What can hang from each mark:
z_838: z_51 z_503
z_168: z_503
z_51: z_179 z_838
z_503: z_83 z_158 z_168 z_838
z_507: z_51
z_843: z_179 z_361
z_83: z_503
z_158: z_503

Every row comes from one small tree of marks. The marks that hang from a mark follow it in brackets, in the order of their numbers. Every link used is in the known rows. Which tree was each row made from?
Known rows:
z_503(z_83 z_158 z_168 z_838(z_51)): [-31.1   8.5 -15.7  -0.5  17.3  24.3 -28.3 -14.2  11.4  -5.1  -7.6  32.3
  10.8  -6.8  20.8  13.2 -57.2  35.0]
z_838(z_51 z_503(z_158)): [  2.9 -23.4  16.9 -18.6   8.9 -45.9  -9.2  -9.4   5.2   8.9  -3.6  21.7
  13.9 -15.1  57.6   9.6  34.1  45.6]
z_51(z_179 z_838(z_503(z_83 z_158 z_168))): [-17.2 -11.8   2.9 -16.6  19.5  -2.1 -14.5 -16.6  -3.8  16.3 -18.3  32.1
  28.6 -11.8  -9.5  -8.7 -21.8 -32.4]
z_838(z_51 z_503(z_83 z_158 z_168)): [-18.2  -6.5  -2.4 -15.4  12.8 -14.9 -18.7 -17.1   6.7  -3.1  -6.6  27.9
  13.3  -9.0  38.5  10.1  -4.3  46.8]
z_503(z_83 z_168 z_838): [ -1.4   3.7 -10.7  10.2   7.3  36.6 -23.3   0.1   0.3   0.1  -4.7  28.6
  -5.9  -1.4  11.5   5.8 -58.2  -3.1]
z_158(z_503(z_83 z_168 z_838(z_51(z_179)))): [-25.0  -3.3  -2.3   6.7   3.9  17.3 -14.3  -7.0   4.4   8.1 -13.1  38.9
   7.5  -8.0   8.6   1.5 -34.7  -7.2]
z_168(z_503(z_158 z_838(z_51(z_179)))): [ -4.1 -19.3  16.0 -11.7   2.3 -28.9 -15.3 -18.4   0.9  18.2 -12.3  31.8
   5.1 -13.8  35.7  10.0  29.8  30.6]
z_843(z_179 z_361): [ 26.7 -24.2  42.4   5.9 -10.1 -17.9 -12.2  23.1  -4.7  49.0 -14.6  16.5
  26.5 -10.6  72.7  -2.7 -10.6  20.8]
z_507(z_51(z_179 z_838(z_503(z_168)))): [ 28.3 -15.1  15.3 -10.1  -2.3  -6.7  -2.6 -13.0 -25.0  23.3 -14.4  22.8
  13.2 -15.7   3.9 -16.2   5.6   0.7]
z_507(z_51(z_838(z_503(z_158 z_168)))): [  7.7  -7.3   4.3 -10.0   2.3  -2.1  -5.2 -11.7 -12.6  14.9  -8.3  16.1
  20.7 -15.3  23.4  -8.8   1.3  14.2]
z_838(z_51): [ 43.5 -22.2  24.0  -4.8  -1.4 -39.7  -8.7   1.9  -2.7  11.0  -1.1  16.9
   2.4 -10.9  51.9   9.0  16.2  32.7]
z_507(z_51(z_179 z_838(z_503(z_83 z_158 z_168)))): [  2.0  -5.4   3.0 -13.9   4.6   1.9  -9.4 -19.0 -10.0  15.0 -16.8  26.4
  43.5 -15.6   1.6 -13.4 -15.5   3.2]
z_168(z_503(z_838(z_51))): [ 17.0 -20.5  11.0  -2.7  -9.0 -26.9 -10.8 -10.6  -4.6  14.2  -2.1  22.2
 -14.0  -9.9  50.2  11.6  37.9  35.7]
z_843(z_179): [ 38.1 -28.6  42.8  18.7  -6.1 -24.8 -12.1  17.7  -4.8  31.4 -11.9  18.5
  11.6 -14.4  50.9   1.6  -5.4  16.6]
z_51(z_179 z_838(z_503(z_158 z_168))): [ -9.5 -19.4  14.3 -18.8  19.5 -10.7 -10.0 -13.6 -12.1  24.6 -18.7  30.8
   8.0 -14.2  -5.0  -9.5  -6.3 -32.4]
z_838(z_503(z_83 z_158 z_168)): [-13.0  -5.9   0.5 -10.2  12.3   1.1 -17.1  -6.5   5.8   0.2  -7.9  27.4
  13.1  -6.0  29.4   5.0 -14.8   8.9]
z_83(z_503(z_158 z_838)): [-14.6 -18.1   1.5  -8.5  20.0  -7.2  -8.0  -0.2  16.8  24.3  -4.7  18.8
  20.5  -7.4  42.7   5.1  -9.1   6.8]
z_507(z_51(z_179 z_838(z_503))): [ 37.0 -22.9  20.6 -12.1  -6.1 -25.4   1.2  -9.5 -18.7  26.3 -11.7  18.9
  31.6 -18.7  15.4 -16.3  23.1  -0.3]
z_168(z_503(z_83 z_838(z_51))): [  7.8 -12.2  -1.4  -1.4  -9.4 -18.7 -15.8 -13.9   4.2   5.2  -1.9  24.4
   8.8  -7.2  45.2  12.6  20.7  35.5]

Write each row's tree:
[-30.0   4.4  -8.0  -4.5  20.1  20.9 -28.7 -18.3   6.6   1.8 -15.4  39.9
  15.8  -8.6   3.1   8.2 -57.9  24.0]	z_503(z_83 z_158 z_168 z_838(z_51(z_179)))
[-25.6  -9.8  -5.0  -7.4  24.3  14.8 -12.4  -4.3   9.3  21.5  -7.9  23.7
  -2.0  -4.1  27.4   5.0 -31.2   8.6]	z_83(z_503(z_158 z_168 z_838))
[-26.6   8.2 -13.3   4.9  17.6  38.4 -27.6  -4.3  11.0  -1.8  -8.4  31.7
  10.1  -4.1  13.0   8.5 -66.3  -0.6]	z_503(z_83 z_158 z_168 z_838)
[  2.5 -15.2   5.5 -11.7  11.2  -3.4 -11.0 -12.9 -12.5  17.7 -15.5  29.6
  14.6  -9.7  -9.8 -10.6 -15.7 -34.8]	z_51(z_179 z_838(z_503(z_83 z_168)))
[  0.1  -0.6   4.0  -2.3  12.3  12.2 -22.1  -0.5   8.8  -0.3  -8.9  26.3
  18.6  -3.4  23.0   7.5 -46.3  -1.9]	z_503(z_83 z_158 z_168)
[-13.4  -7.9   5.3  13.2   1.5  24.1  -8.4   8.3  -0.8  13.9  -7.7  29.6
 -19.2  -6.1  20.7   0.4 -24.2 -29.3]	z_158(z_503(z_168 z_838))
[-22.4  -0.1  -6.7  15.0   0.8  33.5 -13.4   4.9   8.2   5.2  -7.0  31.4
   2.3  -3.8  17.3   1.8 -42.0 -30.3]	z_158(z_503(z_83 z_168 z_838))
[ 18.1 -18.9  15.7  -1.9   5.9 -15.6 -14.2  -5.5  -4.8  17.3  -8.4  30.1
  -1.7 -12.5  23.3   5.1  -6.4  19.2]	z_503(z_838(z_51(z_179)))
[  1.2 -11.5  -4.5  -6.9   8.0   0.8 -10.8  -7.9  -7.2   9.4  -5.8  20.2
   9.0  -7.3  11.8  -4.8 -13.6 -22.3]	z_51(z_838(z_503(z_83 z_168)))
[-26.2  -0.8  -9.2  10.4   1.5  20.4 -14.3  -3.8   8.6   2.1  -5.8  31.8
   3.1  -6.1  24.0   5.8 -33.5   1.1]	z_158(z_503(z_83 z_168 z_838(z_51)))
[ -1.5 -17.3  10.9  -4.2  -0.6 -13.0 -14.1  -6.1   4.6  15.6  -6.3  24.5
  -0.1  -9.8  43.0  10.1  22.4   7.2]	z_168(z_503(z_158 z_838))
[  4.6  -5.3   0.5   4.1   8.3  12.9 -19.1  -5.6  -9.6   6.7  -3.8  27.1
 -30.0  -6.9  23.9   9.3 -28.6  31.3]	z_503(z_168 z_838(z_51))
[-16.6 -10.1   6.9 -20.2  15.7 -18.6 -19.0 -21.3   1.7   4.5 -15.4  36.9
  19.3 -11.2  19.3   5.2  -6.0  35.2]	z_838(z_51(z_179) z_503(z_83 z_158 z_168))
[ -5.2 -19.7  16.9   3.6  -0.3 -14.2  -5.1   0.3   3.1  20.5  -9.8  32.5
   6.6 -13.6  27.3   0.3   4.0  -9.7]	z_158(z_503(z_838(z_51(z_179))))
[-14.3 -12.2   4.2   5.1  -0.4  -5.3  -9.8  -3.2  12.4  11.3  -9.5  34.4
  30.0 -11.2  23.3   1.5 -13.7  -8.1]	z_158(z_503(z_83 z_838(z_51(z_179))))
[-12.6 -11.2   3.5 -10.4   1.4 -19.9 -19.6 -21.9  10.1   9.3 -12.0  33.6
  27.1 -11.4  31.5  10.5  12.2  29.8]	z_168(z_503(z_83 z_158 z_838(z_51(z_179))))
[-28.3 -12.1   0.1 -15.7  27.2  -0.6 -13.2 -17.0   5.8  24.7 -14.1  31.2
   3.1  -7.9  19.5   5.1 -25.2  30.5]	z_83(z_503(z_158 z_168 z_838(z_51(z_179))))
[ 18.9  -5.3  -4.1  -4.7  -5.3   3.6  -6.1 -10.9 -12.6   9.0  -5.4  15.4
  25.9 -11.7  19.5 -10.1  -6.9  11.7]	z_507(z_51(z_838(z_503(z_83 z_168))))
[ 14.3 -15.2  13.9  -7.9  -5.3 -27.9 -14.0  -6.1  11.7   7.3  -6.7  21.5
  30.6  -7.2  47.8  10.1  23.3   7.5]	z_168(z_503(z_83 z_158))
[ -9.9  -8.6  -1.9  -2.3  -0.9  -4.0 -19.3  -9.7  13.2   6.4  -6.1  26.5
  22.7  -7.6  39.1  11.0   5.5   7.1]	z_168(z_503(z_83 z_158 z_838))
[  1.8  -6.4   8.7   9.1  -3.9   9.7  -8.7   8.6   6.5   6.1  -6.9  26.4
  11.1  -3.6  26.0   0.8 -23.9 -29.6]	z_158(z_503(z_83 z_168))
[-19.3  -7.8  -6.5 -11.0  15.6   2.0 -14.3 -11.4   1.6   8.3  -8.8  22.7
  21.6  -9.8  11.7  -2.9 -20.2 -19.2]	z_51(z_838(z_503(z_83 z_158 z_168)))
[ -4.9 -16.5   8.7  -8.3   0.0 -25.6 -15.1 -14.7   5.0  12.2  -5.5  25.1
   0.5 -12.5  50.7  14.1  31.2  38.7]	z_168(z_503(z_158 z_838(z_51)))
[ 19.1 -19.0  18.0 -16.0   1.7 -24.0  -2.1 -12.9 -11.2  25.0 -14.0  21.1
  43.1 -20.3  16.1 -13.7  16.9   1.9]	z_507(z_51(z_179 z_838(z_503(z_158))))
[ 21.0 -30.6  22.0 -14.2   7.1 -31.4  -2.6  -6.1 -13.5  28.9 -12.5  24.3
  14.1 -15.1   7.0 -11.8  20.4 -36.6]	z_51(z_179 z_838(z_503))
